Known rows, with every way that one mark hangs from another:
A{C Z}: [-1.06 -1.43 -1.43 -2.50  0.78 -0.02  1.09  0.74 -1.30 -3.41 -3.54  0.88
  1.92  1.23 -3.11  0.33 -1.55 -2.30  0.72 -1.60]
J{Y{U Z{A}}}: [ 0.87  2.37  1.64  4.66 -0.19 -2.18 -1.93 -0.48  1.05  6.10  1.00 -0.64
  0.71 -0.81 -0.11 -0.18 -0.17  2.59 -0.70  2.66]
J{Y{Z{A}}}: [-0.17  0.55  2.16  3.42 -0.74 -2.40 -1.41  2.30  0.07  3.97  0.68  1.64
  0.63  1.34  0.42  0.19 -1.92 -0.24 -2.41  1.53]
A{C U W Z}: [-2.14 -0.60 -2.55 -0.96  0.68  2.45 -0.69 -3.31  1.08 -6.44 -3.36 -1.06
 -0.70  2.55 -2.33 -1.22 -2.10 -2.04  3.03 -4.47]
A{C U W}: [-4.21 -2.14 -1.26 -2.60  2.46  3.28  1.07 -4.20 -0.11 -4.33 -2.36 -0.09
 -0.45  0.85 -1.73 -0.67 -1.35 -2.33  0.73 -4.47]
Y{J U Z}: [ 1.56 -2.01 -4.00 -1.08  1.41  1.97  1.02  0.61 -1.94  1.37  1.84 -1.16
  0.82 -3.03 -1.04 -3.70  2.82 -0.79 -1.12  2.27]
Y{J U Z{A}}: [ 2.50 -0.58 -0.43  1.89  1.87  1.27  0.05  1.24 -0.11  3.03  3.42 -1.31
 -0.26 -2.03  0.63 -3.73  3.01  1.09 -0.88  2.49]
Z{A}: [-2.36 -1.15  2.56 -0.04  1.30 -0.81  2.13  2.44  1.74  1.71  2.36  0.38
  0.48  0.15 -0.59 -0.59 -0.15 -1.54 -4.92 -0.80]
A{W Z}: [-3.89 -0.12 -1.82 -0.96 -1.56  2.16 -0.49  1.31  1.88 -3.58 -0.66 -0.25
  1.09  3.20 -3.25 -2.72 -2.60 -4.24 -1.41 -1.69]
M{Y{Z{A{C U W}}}}: [-0.72 -0.37  0.96 -0.34  0.03 -0.23 -0.09 -4.43 -1.51 -0.67 -0.05  1.58
 -2.59  2.68  2.80  1.07 -3.52  0.45  2.02 -4.64]
M{Y{U}}: [-0.64  0.38 -2.21 -4.54 -0.62 -1.92  4.28 -3.47 -0.19  3.68  0.60 -1.97
  2.28 -2.42 -0.73  3.18 -2.12  1.48 -3.32 -0.45]
Z{A{U}}: [-0.71 -1.04  0.94  1.21  0.75 -0.85  1.91 -0.65  3.49  0.31  1.69 -2.07
 -1.73 -0.86  0.90  0.21  1.22  0.12 -4.41 -2.27]
A{C W Z}: [-3.89 -1.02 -0.99 -2.44  0.57  2.14 -0.56 -0.15 -0.20 -5.24 -3.42  1.51
  1.61  3.71 -3.48 -1.75 -3.23 -3.68  2.34 -2.38]
M{Y{J U Z{A{W}}}}: [ 1.40  1.23 -0.09  0.08 -0.24  0.83  0.23 -2.27 -0.11  2.09  3.65 -0.82
 -0.72  0.44  2.71 -2.15 -1.89  2.07  0.69  1.08]
X{A Y{J U Z}}: [ 1.80  2.22  0.12 -0.35 -2.26 -1.01 -0.54  3.92 -1.76  2.94  0.74  0.15
  1.92 -3.24 -1.06  2.32  4.02  0.82  0.40  4.98]
X{A}: [-3.12  0.51  1.67 -1.90 -0.86  0.86  2.46  5.23  1.08  0.80  0.71  1.64
  3.26 -1.25 -1.49  1.63  1.21 -2.65 -4.78 -0.04]
J{Y{U Z{A{C}}}}: [ 0.60  1.91  2.42  3.12  1.73 -1.80 -1.83 -2.28 -1.37  4.65 -1.68  0.72
  1.78 -0.12 -0.29  1.35 -0.99  3.02  2.81  2.31]
M{Y{J U Z}}: [ 3.17 -0.35 -4.28 -3.18 -0.31 -0.11  2.80 -1.39 -2.72  3.07  1.93 -0.96
  0.80 -2.63  1.31 -0.06 -0.20  1.06 -0.77  1.45]
M{Y{J}}: [ 1.54 -2.01 -2.63 -6.52 -0.16 -0.56  4.65  0.46 -1.57 -0.37  0.35  0.86
  1.27 -1.56  1.98  1.52 -2.36 -0.23 -3.46  0.46]
J{Y{U}}: [-1.19  1.68 -1.27 -0.18  0.07 -0.80  0.67 -2.24  1.51  3.71 -1.34 -1.85
  2.74 -2.13 -2.16  2.15 -1.11  1.74 -2.27  2.30]

Rows:
[-2.21  2.11  2.93  3.86  1.57  0.58 -3.96 -3.65 -0.56  2.24 -1.33  1.15
  1.52  2.68 -0.98 -0.60 -2.44  1.69  4.39  0.96] -> J{Y{U Z{A{C W}}}}
[-2.06  2.98  1.94  5.03 -0.67  0.32 -3.33 -1.79  1.72  4.13  1.21 -0.46
  0.80  1.58 -0.90 -1.51 -1.97  0.99  0.36  1.95] -> J{Y{U Z{A{W}}}}
[ 3.09 -2.36 -1.42  2.27  1.29  1.22 -0.04  1.12  0.70 -0.20  2.48 -1.05
 -3.03 -1.38  2.80 -3.00  2.52 -0.21 -1.67 -0.33] -> Y{J Z{A{U}}}
[-0.32 -0.12  2.85 -4.97  0.29 -0.73  1.27  4.50 -3.01 -1.71 -2.82  3.52
  2.95 -1.52 -0.62  4.70  1.94  0.69  1.03  3.16] -> X{A{C} Y{J}}
[ 4.86 -1.07 -1.83  0.07 -0.74 -1.45  1.79 -1.33 -0.59  1.38  2.26 -0.54
 -3.35 -1.12  5.01  0.49 -0.48  1.80 -1.49 -0.75] -> M{Y{J Z{A{U}}}}
[ 0.40  2.20  0.83 -0.89 -2.86 -3.21 -0.80  1.34  0.66 -2.91 -5.12  0.29
  0.50 -0.40 -1.59  6.78  1.24  0.87  2.92 -0.28] -> X{A{C U Z} Y}
[ 1.67  0.41  0.48  4.53 -1.29 -2.36 -1.65 -0.55  1.70  3.07  0.26 -0.42
 -2.04  0.23  1.53  0.75 -0.60  1.00 -1.56 -0.13] -> J{Y{Z{A{U}}}}
[ 3.36 -3.10 -0.26  0.76  3.02  1.41 -0.10 -0.30 -1.71 -2.06 -0.11  0.38
 -2.47 -0.73  2.47 -2.14  2.32  0.60  1.71 -1.21] -> Y{J Z{A{C U}}}
[ 1.54 -2.45  0.41  0.86  1.74  0.85  0.23  4.10 -1.33  0.89  3.03  1.31
 -0.71  0.24  1.37 -3.55  1.36 -1.74 -2.55  1.27] -> Y{J Z{A}}
[-3.80  3.30  1.99  0.91 -3.22 -0.11 -2.52  1.98 -0.32  2.82  0.93  0.17
  2.20  0.20 -3.46  1.92  1.25 -1.18  0.79  1.97] -> X{A{W} Y{U Z}}
[ 0.13 -0.93 -3.48 -1.34  0.81  0.04  0.86 -2.07  0.23 -4.26 -4.02 -1.44
 -0.57  0.24 -1.76  0.80 -0.33 -0.99  1.47 -3.73] -> A{C U Z}
[ 2.32 -1.16  0.36  0.62  4.19  1.25 -0.17 -0.64 -2.29  0.94  0.21  0.25
  0.31 -1.57  0.24 -2.59  2.29  1.81  2.70  1.72] -> Y{J U Z{A{C}}}
[ 0.48 -1.41 -0.21  2.92  0.29 -0.61 -0.14  0.18  1.01  1.84  2.43 -1.03
 -2.82 -0.44  0.74 -1.48  1.54 -1.27 -2.87 -2.56] -> Y{Z{A{U}}}
[ 0.38 -2.80  0.26  1.30  3.11  3.66 -1.57 -1.58 -0.96 -4.05  0.33  1.23
 -3.01  1.57  1.63 -4.32  0.33 -0.71  3.54 -2.11] -> Y{J Z{A{C U W}}}
[-3.50 -1.44  2.13  0.32  2.75  2.30 -0.04 -3.66  1.84 -3.28 -0.91  0.31
 -1.34  1.62  0.15 -0.42 -1.40 -0.31  0.77 -4.54] -> Z{A{C U W}}
[ 3.22 -2.20  1.01 -0.01  1.07 -2.12 -1.13 -0.36 -2.78 -0.68 -1.15  0.66
 -3.37 -0.70  1.70  1.47  2.01  2.03  3.54  0.43] -> X{Y{J Z{A{C U}}}}
[-4.28  1.91  1.78 -0.68 -0.86  2.75 -1.03  3.16  0.93 -4.90 -3.33  2.63
  3.19  3.28 -2.27  0.43 -1.60 -2.83  2.18 -1.32] -> X{A{C W Z}}
[ 2.97  1.68 -0.23 -1.20 -1.72 -1.41 -0.89  1.87 -0.09 -4.68 -4.80  0.32
  0.33 -0.94  0.36  4.92  2.51  1.98  4.08  1.59] -> X{A{C U Z} Y{J}}
[-0.55  4.53  0.48  0.37 -3.47  0.28 -1.99  2.40  2.61 -1.86 -1.16 -1.02
  2.28  0.10 -2.51  1.81  1.57  1.12  2.48  4.78] -> X{A{W Z} Y{J U}}
[ 2.09 -0.68 -0.86  0.30 -1.09  0.78  0.07 -2.09  0.34 -0.87  2.75 -0.18
 -3.71  1.11  4.53 -1.54 -2.14  0.38 -0.21 -1.60] -> M{Y{J Z{A{U W}}}}
[-2.47 -0.39 -3.43  0.74 -1.90  1.95 -0.52 -2.08  3.58 -4.36 -0.91 -2.84
 -1.22  2.02 -2.10 -1.90 -1.18 -2.63 -0.77 -3.49] -> A{U W Z}
[ 0.67 -0.75  0.86  2.01 -1.33 -0.07 -2.54 -0.52  0.26 -1.05  1.96 -0.47
 -4.31  1.21  1.33 -1.02  1.03  0.00  0.97  0.36] -> X{Y{J Z{A{U W}}}}
[ 1.63  2.18  0.80 -1.31 -3.47 -2.05 -0.35  6.66  0.60 -1.88 -1.60  0.79
  1.83 -0.08 -0.90  3.48  1.76 -0.04 -0.40  4.33] -> X{A{Z} Y{J}}
[-3.46 -0.34  1.59  1.53  0.58  1.18  0.27 -1.93  4.28 -1.32  2.00 -1.74
 -1.96  1.21  0.24 -1.96 -0.72 -1.08 -2.64 -3.94] -> Z{A{U W}}
[-1.07  2.85  1.38  0.33 -2.97 -2.45 -0.68  3.17 -1.26  5.14  0.28 -0.05
  2.65 -2.55 -2.97  3.56  3.14 -0.07 -0.87  3.10] -> X{A Y{U Z}}
[ 3.73 -0.38  0.17 -1.38  2.19 -1.14  1.83 -2.50 -3.42  2.18  0.59  0.73
  0.23 -1.46  3.25  0.81 -0.58  3.87  3.02  1.05] -> M{Y{J U Z{A{C}}}}
[ 3.43 -1.38  0.24 -1.38 -0.54 -1.48  2.01  1.91 -1.68  2.36  2.72  1.54
 -0.88 -0.04  3.97 -0.19 -1.77  0.29 -2.51  0.81] -> M{Y{J Z{A}}}
